Each row was made from one walk, in order. Every step used is in the known rows, and no mark comes twice. Write each row's walk.
(in the rows, 128 means zero)
Known rows
nufi/rukimu/namak/ketaza/fedare: [131 144 158 113  99 121 132 161 135 125 143 130 127 118 116 155 119 120
 123 150 123 155 110 115 124 125 123 129 134 121 125 135 126]
toso/vasim/namak: [126 136 119 142 152 117 124 120 125 132 110 117 131 122 124 135 140 112
 144 145 119 113 111 114 129 148 126 124 129 107 142 127 105]
nufi/mogibe/rukimu: [140 146 119 152 116 117 138 140 132 142 142 120 132 121 131 113 109 131
 124 146 123 129 121 124 156 105 121 125 126 112 135 111 139]
mogibe/rukimu/nufi/toso: [122 155 133 133  92 119 136 158 116 134 126 122 133 132 149 120 106 139
 111 135 138 125 113 126 144 134 133 133 118 114 132 132 125]
mogibe/nufi/toso: [ 95 169 134 127  92 107 136 158 127 146 138 132 138 105 128 116  91 124
 128 135 108 125 106 131 148 150 123 130 115 109 145 129 107]
nufi/rukimu: [152 153 126 130 123 124 150 123 129 145 154 130 133 116 124 123 132 115
 140 137 110 129 108 120 148 108 128 124 124 115 138 116 127]
toso/vasim: [142 145 113 147 138 117 124 120 118 142 135 122 137 120 104 125 133 120
 150 144 110 117 107 122 134 152 126 125 130 109 143 122 116]
kitom/toso/vasim/namak: [157 146 136 142 157 114 120 109 137 119 116 112 130 135 121 132 123 118
 138 137 128 102 107 111 136 160 116 124 124 102 147 126 111]
ketaza/namak/rukimu/nufi: [132 142 127 101 131 131 140 149 115 122 111 111 129 112 138 142 124 134
 118 141 120 119 108 153 127 113 135 127 114 126 108 117 124]
fedare/ketaza/namak/rukimu/nufi: [117 140 127 104 122 127 131 170 118 117 106 117 124 120 163 138 128 118
 109 144 130 125 109 147 117 112 142 120 116 121 103 132 125]
toso/kitom: [127 154 126 147 127 112 127  89 146 122 136 153 136 106 102 122 127 134
 151 136 110 129 113 124 134 133 124 114 118 109 145 129 119]
vasim/toso/kitom/kepo/fedare/ketaza/namak: [104 157 156 120 140 105 120  51 162 112 120 176 122 135 146 130 137 136
 134 136 126 142 107 101 114 109 122 110 115 107 148 140 131]
vasim/toso/kitom/tosev: [141 156 147 137 134 108 134  36 143  89 111 161 122 112 126 126 119 143
 143 134 104 125 115 103 138 137 125 121 107 106 142 123 125]
namak/rukimu/nufi: [125 146 129 124 130 129 139 126 105 125 122 131 133 114 152 137 125 131
 121 134 122 130 106 144 140 131 143 128 110 120 111 111 119]
ketaza/namak: [130 160 128 115 128 114 138 136 133 146 127 126 134  99 104 128 138 116
 134 150  99 113 110 124 128 103 115 121 127 113 138 125 125]
fedare/ketaza/namak/vasim/toso/nufi: [ 89 150 129 101 133 118 118 149 111 130 120 126 114 126 149 151 123 115
 129 146 119 113 113 122 112 141 130 118 111 116 128 155 110]
kitom/toso/nufi/mogibe/rukimu: [161 154 124 143 121 117 126 127 143 111 153 106 132 140 117 110  83 125
 130 130 141 114 113 126 157 147 115 113 110 104 138 129 135]
kepo/fedare: [117 166 142 129 131 114 133  90 129 145 151 162 141  95 126 137 142 121
 143 125 110 137 105 115 137 125 125 126 120 100 148 114 109]
nufi/rukimu/namak/ketaza: [133 154 145 125 113 124 145 164 111 130 151 132 124 130 144 149 126 121
 118 146 110 135 109 109 138 134 128 120 132 123 121 136 128]
rukimu/nufi/toso/vasim/namak/ketaza: [ 85 134 139 135 118 118 123 166 105 112 108 107 124 149 157 149 110 118
 130 134 123 132 108 128 126 167 140 140 122 121 123 154 102]
rukimu/namak: [127 167 131 140 127 115 134 124 115 141 129 135 129 106 116 130 145 127
 119 152 106 118 113 107 137 150 122 122 134 111 127 128 123]
mogibe/rukimu/nufi/toso/vasim/namak: [127 127 126 137 116 125 122 167 118 117  96  88 127 152 154 133 108 135
 119 138 154 114 117 122 132 162 136 135 123 114 134 141 110]
ketaza/namak/vasim/toso: [110 154 141 109 140 121 132 129 109 154 116 129 119 113 136 154 127 140
 126 150 101 110 116 124 128 116 120 138 122 124 134 119 122]
vasim/toso: [110 169 142 135 133 108 143  87 110 152 126 155 127 105 133 131 138 125
 134 140 101 124 114  99 141 114 128 128 116 102 144 128 119]
namak/rukimu/nufi/mogibe: [125 138 120 141 127 130 143 127 111 120 128 108 124 123 149 126 111 135
 120 134 118 142 114 157 155 123 144 137 117 127  98 107 131]
mogibe/nufi: [105 164 129 133 109 114 132 137 129 147 133 144 141  99 128 123 107 114
 125 141 108 134 107 133 143 141 124 114 114 105 140 118 108]
namak/ketaza: [100 163 140 132 119 109 136 141 111 141 147 160 138 110 138 141 125 110
 134 142  96 134 105 113 137 118 125 117 119 112 135 128 120]
kepo/fedare/ketaza/namak/rukimu/nufi: [110 142 143  94 125 131 128 149 126 115 117 133 126 112 170 153 131 125
 114 127 137 139 106 143 113 115 144 124 114 114 112 127 114]
rukimu/namak/vasim/toso/kitom/tosev: [140 148 150 132 139 122 117  71 123  89 104 147 109 126 141 152 116 168
 121 147 112 118 120 110 131 187 122 133 121 125 122 118 124]
kepo/fedare/ketaza: [106 164 142 133 124 111 126 112 133 142 146 167 135 103 151 133 147 106
 133 129 120 145 107 109 127 121 132 119 122  95 142 129 109]

Which walk is each row?
[114 157 126 118 121 110 131 159 137 142 122 132 129 107 128 123 140 102
 125 152 108 118 112 119 119  99 122 113 129 108 131 139 125] | fedare/ketaza/namak
[117 163 151 138 127 102 124  50 159 115 157 173 139 129 120 115 115 149
 149 123 120 137  97 118 143 146 117 129 118 115 156 118 125] | nufi/toso/kitom/kepo/fedare
[111 146 125 114 129 120 119 179 125 148 127 128 123 116 143 141 130 116
 120 157 112 117 112 135 117 119 122 125 132 123 124 125 122] | fedare/ketaza/namak/vasim
[174 162 132 120 129 124 139 108 140 112 165 115 133 133 111 120 108 107
 146 120 127 113  99 123 150 151 121 111 108 107 141 133 122] | kitom/toso/nufi/rukimu
[112 164 158 139 147 106 126   4 148 117 136 191 130 127 136 130 134 149
 145 125 120 145 104 100 137 131 122 118 109 107 155 119 125] | vasim/toso/kitom/kepo/fedare
[141 149 122 153 114 120 133 152 124 136 130 107 123 128 130 121 118 143
 106 156 128 124 125 116 151 135 120 126 138 116 123 122 142] | nufi/mogibe/rukimu/namak
[117 142 137 115 153 118 141 121 117 128 114 136 130 105 156 145 132 122
 131 142 122 109 109 118 139 116 130 124 114 114 130 110 110] | vasim/namak/rukimu
[132 141 129  89 135 135 137 139 114 130 140 102 116 131 131 156 113 128
 141 138 117 108 112 131 128 133 129 126 112 129 132 137 118] | ketaza/namak/vasim/toso/nufi/rukimu
[ 83 143 162 118 119 106 123 137 140 126 113 152 134  99 133 157 125 100
 132 148 120 152 109 113 118 106 120 125 120 108 138 131 107] | vasim/namak/ketaza/fedare
[101 147 150  88 109 123 133 170 123 114 124 121 125 120 169 145 115 134
 117 120 137 129 105 145 117 124 143 141 115 119 118 139 113] | kepo/fedare/ketaza/namak/rukimu/nufi/toso
[128 118 122 127 153 135 126 133 108 109  93 100 126 135 157 150 126 128
 128 137 139 119 109 140 128 158 146 130 116 120 114 120 104] | toso/vasim/namak/rukimu/nufi
[114 149 142 111 145 117 112 122 138 142 140 157 129 135 162 142 135 121
 117 150 124 135  98 127 122 123 115 124 130 126 129 104 129] | kitom/kepo/fedare/ketaza/namak/vasim
[137 122 123 123 163 124 129 135 115 120 110 111 131 124 144 148 126 127
 145 142 130 101 107 123 131 147 134 126 120 115 135 114 104] | toso/vasim/namak/rukimu
[111 135 139 126  90 117 112 176 135 102 136 110 128 126 113 145  86 122
 119 151 144 150 119 121 126 150 120 116 124 115 121 150 128] | toso/nufi/mogibe/rukimu/namak/ketaza/fedare
[ 84 153 148 128 133 109 136 138 118 130 122 154 130 111 157 152 133 101
 129 143 106 131 110 104 133 115 125 117 118 110 133 133 109] | vasim/namak/ketaza
[122 140 141 125 113 136 125 130 128 117 124 124 111 138 149 158  89 168
 117 137 130 134 121 132 134 183 132 124 117 129 130 131 112] | mogibe/nufi/rukimu/namak/vasim/toso/kitom
[128 132 135 155 125 126 118 123 124 116 118 117 106 146 145 146  96 186
 113 148 138 125 136 121 139 160 125 133 128 128 127 126 135] | nufi/mogibe/rukimu/namak/vasim/toso/kitom
[119 147 135  94 113 124 144 169 114 121 115 100 127 119 137 135 108 143
 121 134 119 109 107 153 131 123 134 143 116 130 114 127 122] | ketaza/namak/rukimu/nufi/toso
[103 152 156 121 105 106 124 138 135 136 137 159 140  97 112 146 118 108
 138 147 111 157 105 122 121 108 120 126 120 110 140 128 117] | namak/ketaza/fedare
[112 155 144 118  93 127 139 189 118 127 144 128 127 127 153 150  95 120
 107 143 115 144 109 122 140 157 128 113 123 121 122 136 117] | mogibe/nufi/rukimu/namak/ketaza
[ 92 153 155 102 137 120 123 132 120 147 123 151 116 115 167 165 135 132
 123 136 119 131 114 117 112 118 128 134 122 112 138 130 110] | kepo/fedare/ketaza/namak/vasim/toso
[109 134 133 105 105 120 126 167 140  90 109 111 120 132 146 130 102 146
 126 130 135 121 112 154 114 131 143 128 113 127 114 153 122] | fedare/ketaza/namak/rukimu/nufi/toso/kitom
[124 168 144 135 143 109 131  53 137 143 152 175 142 118 137 122 141 121
 133 137 113 142  94 109 147 124 117 122 121 109 144  97 128] | kitom/kepo/fedare
[153 157 130 130 120 127 145 134 122 137 146 117 125 121 124 130 139 126
 121 147 114 122 112 111 143 137 126 124 136 119 125 125 129] | nufi/rukimu/namak
[132 153 126 123 104 126 145 148 135 142 146 125 136 114 135 124 102 114
 128 135 116 136 107 135 150 128 128 117 115 113 139 117 115] | mogibe/nufi/rukimu
[110 154 133 146 101 116 128 107 136 108 125 132 130 125 113 118 112 146
 138 123 119 139 113 142 135 155 136 132 115 118 128 145 117] | rukimu/nufi/toso/kitom
[ 99 149 154 139 148 111 108  48 140 121 134 194 120 144 176 145 126 149
 131 132 133 151 105 110 125 146 129 122 113 117 143 119 122] | namak/vasim/toso/kitom/kepo/fedare/ketaza
